What can hang from each mark
k_950: k_166 k_539
k_692: k_236 k_840 k_950
k_539: k_236 k_840 k_950
k_236: k_144 k_539 k_692
k_840: k_539
k_166: k_145
k_144: k_236

Each row was made from one small tree. The marks that hang from a mark follow it in brackets, in the order of their numbers. Every link used is in the known rows. Write each row's tree.
Known rows
k_840(k_539(k_236)): [-3.31,  1.05,  0.80,  0.06,  0.78,  1.54, -0.48, -0.61,  1.55, -0.10,
 -1.34,  0.78,  1.76, -1.04,  1.36,  1.58, -2.30, -1.28,  0.28, -1.13,
  6.48]
k_236(k_539 k_692(k_950)): [ 0.08,  0.29, -2.47, -1.09, -0.90,  2.42, -1.04, -1.32,  2.80, -1.28,
  1.09, -1.27, -1.11, -0.19,  1.34,  0.58, -0.13, -1.09,  1.55, -1.29,
 -0.89]
k_692(k_840(k_539) k_950): [-4.95,  1.87,  0.91, -0.13,  0.37,  0.66,  1.88,  0.04,  0.24,  0.27,
 -2.15,  0.45,  0.70,  0.17,  1.54, -1.74, -2.40, -3.04,  1.87, -1.09,
  2.51]
k_236(k_144 k_692): [ 1.71,  0.20, -0.84,  0.35,  0.31,  2.29, -2.98, -0.20, -0.17,  0.48,
  1.56, -0.58, -0.97, -0.49,  1.47,  0.51,  1.01,  2.55, -0.50, -1.09,
 -3.37]
k_144(k_236(k_692(k_840(k_539) k_950))): [-2.01,  2.36, -0.49, -0.71,  0.98,  1.97,  0.81, -0.43,  2.04,  0.26,
 -1.60,  0.04,  1.07, -0.81,  2.76, -1.98,  0.09, -2.43,  1.30, -0.42,
  0.77]
k_692(k_840 k_950(k_166 k_539(k_236))): [-4.32,  0.29,  5.04, -0.46, -0.12,  0.95,  3.61, -0.14,  1.24, -1.16,
 -4.91, -0.53,  1.73,  1.34,  2.33,  1.31,  0.01, -3.84,  0.77, -3.18,
  1.70]
k_539(k_840): [-2.03,  0.19, -0.34, -0.48,  0.52, -0.15, -0.06,  0.71, -1.03, -0.09,
 -0.01,  0.83,  0.24,  0.46, -0.01,  0.66, -1.02, -1.48, -0.11, -1.67,
 -2.83]
k_166(k_145): [-1.49,  0.50,  0.87,  0.42, -0.90,  0.90,  1.48, -0.89, -0.64,  0.01,
  1.82, -0.38, -0.14,  0.27, -0.67,  0.00, -0.22, -1.38, -0.29,  1.26,
 -0.20]
k_692(k_236(k_539) k_840 k_950(k_166)): [-5.02,  0.14,  3.19, -0.11, -1.12,  0.99,  3.02,  0.48,  1.52, -0.58,
 -1.64, -0.51,  0.20,  0.86,  2.11,  0.54,  1.65, -3.40,  2.50, -0.68,
  5.64]
k_144(k_236(k_692)): [ 2.69,  0.43, -1.45, -0.58,  0.65,  1.34, -1.22, -0.47,  1.78,  0.01,
  0.52, -0.36,  0.30, -0.91,  1.30, -0.25,  2.35,  0.73, -0.60,  0.64,
 -1.50]
k_692(k_236(k_144) k_950(k_166 k_539(k_840))): [-6.21,  0.54,  4.09,  0.47,  0.19,  1.91,  2.18,  0.62,  0.18,  0.20,
 -1.94, -0.02,  0.68,  0.98,  3.60,  1.89, -0.39, -3.51, -0.61, -3.63,
 -0.65]
k_692(k_236 k_840): [-1.59,  0.27,  1.08, -0.02, -0.44, -0.15,  0.50,  0.62,  0.04, -0.08,
 -0.44,  0.10,  0.17,  0.32,  1.05, -0.86,  2.60, -2.33,  1.21,  0.69,
  6.93]
k_539(k_236(k_144) k_840): [-2.06,  0.45,  1.09,  0.19,  1.29,  1.59, -1.88,  1.28,  0.20, -0.32,
  0.29,  1.20,  0.11, -0.55,  1.60,  2.54, -1.72,  0.66,  0.00, -2.84,
 -0.73]
k_840(k_539(k_236 k_950)): [-1.79,  0.91,  0.23, -0.61,  1.45,  1.89, -0.18, -1.03,  2.25, -1.67,
 -1.02,  0.69,  1.65, -0.87,  1.52,  2.11, -2.97, -1.58,  0.34, -0.32,
  3.21]
k_144(k_236(k_539(k_840) k_692(k_950(k_166)))): [-2.82,  0.51,  0.35, -1.08,  0.53,  2.34,  1.27,  0.29,  2.23, -0.66,
 -0.68, -0.19,  0.57,  0.07,  2.28,  1.70,  0.30, -1.81,  0.61, -2.45,
 -5.05]
k_950(k_166(k_145) k_539(k_236(k_692))): [-2.70, -0.24,  3.48, -0.09, -1.00,  3.38,  1.38, -2.37,  0.44, -0.75,
 -1.15, -1.40,  1.66,  0.92,  1.22,  3.29,  1.53, -2.92, -1.72, -1.96,
  0.29]
k_692(k_236 k_840 k_950(k_166 k_539)): [-5.13,  0.34,  4.62, -0.06, -0.79,  0.56,  4.08, -0.05,  0.65, -0.42,
 -3.77, -0.74,  1.26,  1.60,  2.72, -0.06,  1.93, -5.12,  0.63, -1.65,
  4.24]
k_144(k_236): [ 1.22,  0.62,  0.29, -0.01,  0.77,  0.14,  0.60,  0.43,  1.48,  0.39,
 -0.08,  0.05,  0.60, -0.95,  0.81, -0.34,  1.09,  0.54, -0.25,  1.16,
  0.04]
k_144(k_236(k_692(k_950(k_166)))): [-0.44,  0.29,  0.54, -0.48,  0.81,  1.22,  1.83, -0.58,  1.91, -0.78,
 -1.50, -0.18,  0.70,  0.02,  1.95, -0.53,  1.17, -0.68, -0.09, -0.18,
 -3.95]
k_539(k_236): [-0.25, -0.06,  0.39, -0.28,  0.32,  0.58, -0.62, -0.33,  1.52, -1.07,
 -0.60,  0.37,  0.65, -0.48,  0.57,  1.43, -0.49, -0.40,  0.30, -0.53,
  3.94]
k_539(k_950): [ 1.45, -0.15, -0.79, -0.66,  0.71,  0.38,  0.21, -0.41,  0.83, -1.53,
  0.36, -0.15, -0.17,  0.13,  0.11,  0.51, -0.72, -0.27,  0.11,  0.73,
 -3.52]

Which tree is each row?
[-3.68,  0.72,  3.84,  0.79,  2.05,  2.89,  0.30,  0.08,  0.71, -0.31,
 -1.71,  0.78,  1.93, -0.62,  2.67,  3.41, -2.71,  1.16, -0.44, -1.62,
 -0.64] -> k_840(k_539(k_236(k_144) k_950(k_166)))
[-4.08,  0.01,  5.31,  0.48, -0.92,  2.22,  3.16, -1.32,  0.19, -0.29,
 -1.76, -0.91,  1.96,  0.90,  0.86,  3.17,  0.31, -3.05, -1.45, -1.43,
  1.78] -> k_950(k_166(k_145) k_539(k_236))
[ 2.47,  0.44, -1.45, -0.78, -0.20,  2.50, -1.67, -0.34,  3.04,  0.24,
  1.41, -1.26,  0.05, -1.35,  1.51,  1.34,  2.61,  1.12,  0.28,  0.14,
 -0.03] -> k_144(k_236(k_539 k_692))
[-0.02,  0.44, -1.08, -1.06, -0.59,  1.99, -0.03, -1.95,  1.96, -1.08,
 -1.12, -1.62, -0.10,  0.50,  1.87, -0.04,  0.01, -2.95, -0.29, -2.19,
 -1.87] -> k_236(k_692(k_950(k_539)))
[-2.05,  0.51,  0.69,  0.28,  0.15,  2.22, -1.63,  1.78, -0.21,  1.08,
  1.79, -0.06, -0.78, -0.48,  1.34,  2.70, -0.80,  1.34,  0.48, -2.84,
 -3.60] -> k_236(k_144 k_539(k_840))
[-1.65, -0.16,  2.38, -0.72,  0.10,  2.56,  1.66, -1.35, -0.02, -2.37,
 -0.43, -0.42,  1.03,  1.26,  0.68,  2.08,  1.58, -2.48,  0.24,  0.08,
 -3.04] -> k_539(k_236(k_692(k_840)) k_950(k_166(k_145)))
[-1.63,  1.15,  2.13, -0.54,  1.81,  2.14,  1.53,  0.06,  0.46,  0.14,
 -2.37,  0.00,  2.42, -0.11,  2.56,  0.50,  1.52, -0.84, -0.06, -0.15,
 -3.95] -> k_144(k_236(k_692(k_840(k_539(k_950(k_166))))))
[-2.96, -0.54,  1.76, -0.66,  1.40,  0.07,  1.85,  0.74, -1.35, -1.39,
 -1.33,  0.88,  1.04,  1.27,  0.36,  2.09, -1.04, -1.48, -0.54, -1.62,
 -7.95] -> k_539(k_840 k_950(k_166))
[-4.69,  0.41,  2.79,  0.51, -0.69,  0.78,  4.38, -1.08, -0.46, -0.73,
 -0.35, -0.15,  0.17,  1.24, -0.06, -0.23, -1.52, -2.73,  0.18,  0.36,
 -2.64] -> k_692(k_950(k_166(k_145)))
[-5.82,  0.59,  6.05,  0.90,  0.00,  3.17,  2.01,  0.24, -1.32,  0.53,
 -0.81, -0.11,  1.62,  0.82,  1.91,  4.37, -0.83, -2.01, -1.78, -3.79,
 -3.07] -> k_950(k_166(k_145) k_539(k_236(k_144) k_840))
[-6.58,  1.28,  1.93,  0.09, -0.07,  3.54,  2.12, -2.57,  1.22, -1.18,
 -1.02,  0.11,  1.78,  0.27,  1.80,  1.47, -2.61, -3.82,  0.16, -1.14,
  2.54] -> k_840(k_539(k_236(k_692(k_950(k_166(k_145))))))
[-2.25, -0.03,  4.00,  0.56,  0.00,  2.42,  0.74,  1.50,  0.58, -0.11,
  0.10, -0.75, -0.04,  0.28,  2.74,  2.68,  2.67,  0.36,  1.35, -0.42,
  1.10] -> k_692(k_236(k_144 k_539(k_950(k_166))) k_840)
[-0.33, -0.69,  1.58, -1.16,  0.98,  1.67,  0.07, -0.56,  0.59, -2.43,
 -2.17, -0.05,  1.19,  1.01,  1.49,  2.07,  1.66, -0.96,  0.58, -1.32,
 -2.74] -> k_539(k_236(k_692(k_840)) k_950(k_166))
[-1.82,  0.39,  1.11, -0.25, -1.33,  1.10,  0.10,  0.78,  1.44,  0.24,
  0.41, -0.73, -0.12, -0.14,  1.36,  0.81,  2.91, -1.94,  2.09,  0.11,
  8.10] -> k_692(k_236(k_539) k_840)
[-1.47,  1.30,  1.07,  0.35,  1.90,  2.98, -1.54, -0.21,  1.83, -0.70,
 -0.06,  0.61,  1.03, -1.39,  2.56,  2.63, -3.14,  0.91,  0.13, -0.95,
  1.03] -> k_840(k_539(k_236(k_144) k_950))
[ 2.29,  0.36, -0.63, -0.58,  0.06,  3.54, -2.78,  0.46,  1.04, -0.47,
  1.90, -1.53, -1.31, -0.29,  2.05,  1.86,  2.07,  2.07,  1.38, -1.38,
 -5.27] -> k_236(k_144 k_539(k_950) k_692(k_840))
[-6.03,  0.24,  4.68,  0.24, -0.68,  1.44,  3.83, -0.30, -2.42,  0.71,
 -1.13, -0.58,  1.69,  1.78,  0.32,  2.46, -0.20, -4.11, -1.82, -2.56,
 -4.68] -> k_950(k_166(k_145) k_539(k_840))
[ 1.81,  0.42, -2.37, -1.90,  1.07,  2.74, -1.47,  0.01,  2.88, -1.48,
  1.79, -0.59,  0.14, -0.78,  1.75,  2.51,  1.06, -0.63,  0.20, -0.75,
 -6.47] -> k_144(k_236(k_539(k_840 k_950) k_692))
[-5.57,  0.85,  3.65,  0.30,  0.75,  2.68,  2.98, -1.58,  0.49, -1.25,
 -0.90,  0.44,  2.38,  0.18,  0.94,  2.97, -2.66, -2.75, -0.41,  0.29,
  1.06] -> k_840(k_539(k_236 k_950(k_166(k_145))))
[-3.65,  0.44,  2.49,  0.17,  1.25,  1.16,  2.11, -0.39, -0.39, -0.18,
 -2.04,  0.50,  1.96,  0.34,  1.19,  1.55, -1.96, -0.97, -0.48, -0.43,
 -2.52] -> k_840(k_539(k_950(k_166)))
[-0.65,  0.77,  0.08, -1.20, -0.68,  1.65,  0.69, -1.10,  1.02, -0.80,
 -2.04, -1.60, -0.04,  1.03,  2.03, -0.85,  1.47, -3.57,  0.74, -2.53,
 -1.87] -> k_236(k_692(k_840 k_950(k_539)))
[ 0.48,  0.64, -0.60, -1.35,  1.08,  1.54,  0.36,  1.00,  2.60, -0.97,
  1.14, -0.01,  0.33, -0.77,  1.27,  2.42, -0.10, -0.81,  0.49, -0.33,
 -4.79] -> k_144(k_236(k_539(k_840 k_950)))
[-0.75,  0.30,  0.41, -0.48,  1.99,  1.91, -1.56,  0.91,  0.92, -1.81,
  0.65,  1.12,  0.02, -0.41,  1.73,  3.02, -2.30,  0.37,  0.10, -2.00,
 -4.45] -> k_539(k_236(k_144) k_840 k_950)
[-0.41,  0.68, -1.67, -1.13,  1.40,  3.07, -2.10, -1.96,  2.62, -2.02,
 -0.46,  0.19,  1.41, -0.87,  1.97,  2.18, -1.84, -1.32,  0.05, -0.80,
  1.68] -> k_840(k_539(k_236(k_692) k_950))
[-4.70, -0.04,  2.43, -0.42, -0.31,  2.19,  2.99, -0.01, -0.78, -1.05,
  1.37, -0.33,  0.50,  1.21, -0.07,  3.60, -1.20, -2.50,  0.05, -0.91,
 -7.01] -> k_236(k_539(k_840 k_950(k_166(k_145))))
[ 2.01,  0.74, -0.33, -0.71,  0.50,  0.96, -0.64,  0.39,  0.84,  0.29,
 -0.38, -0.50,  0.48, -0.41,  1.37, -1.08,  3.58,  0.00,  0.38,  0.31,
 -1.45] -> k_144(k_236(k_692(k_840)))
[-1.40,  0.39, -0.18, -0.31,  0.51,  2.75, -1.62,  1.08,  1.70, -0.85,
  2.62, -0.03, -0.79, -0.56,  2.36,  3.27,  0.03, -0.48,  0.81, -1.02,
 -0.11] -> k_692(k_236(k_144 k_539(k_840 k_950)))
[-3.99,  1.19,  1.44,  0.03,  0.07,  1.99,  0.52,  0.32,  1.26, -0.13,
 -0.30, -0.18, -0.14,  0.25,  3.35,  0.96, -0.75, -3.66, -0.14, -3.02,
  1.13] -> k_692(k_236(k_144) k_950(k_539(k_840)))
[-3.92,  0.29,  3.03,  0.95, -0.58,  2.50,  1.16,  0.55,  2.00,  0.08,
  0.24, -0.50, -0.50, -0.17,  2.91,  1.82,  0.13, -0.26,  1.38, -1.12,
  3.74] -> k_692(k_236(k_144 k_539) k_950(k_166))
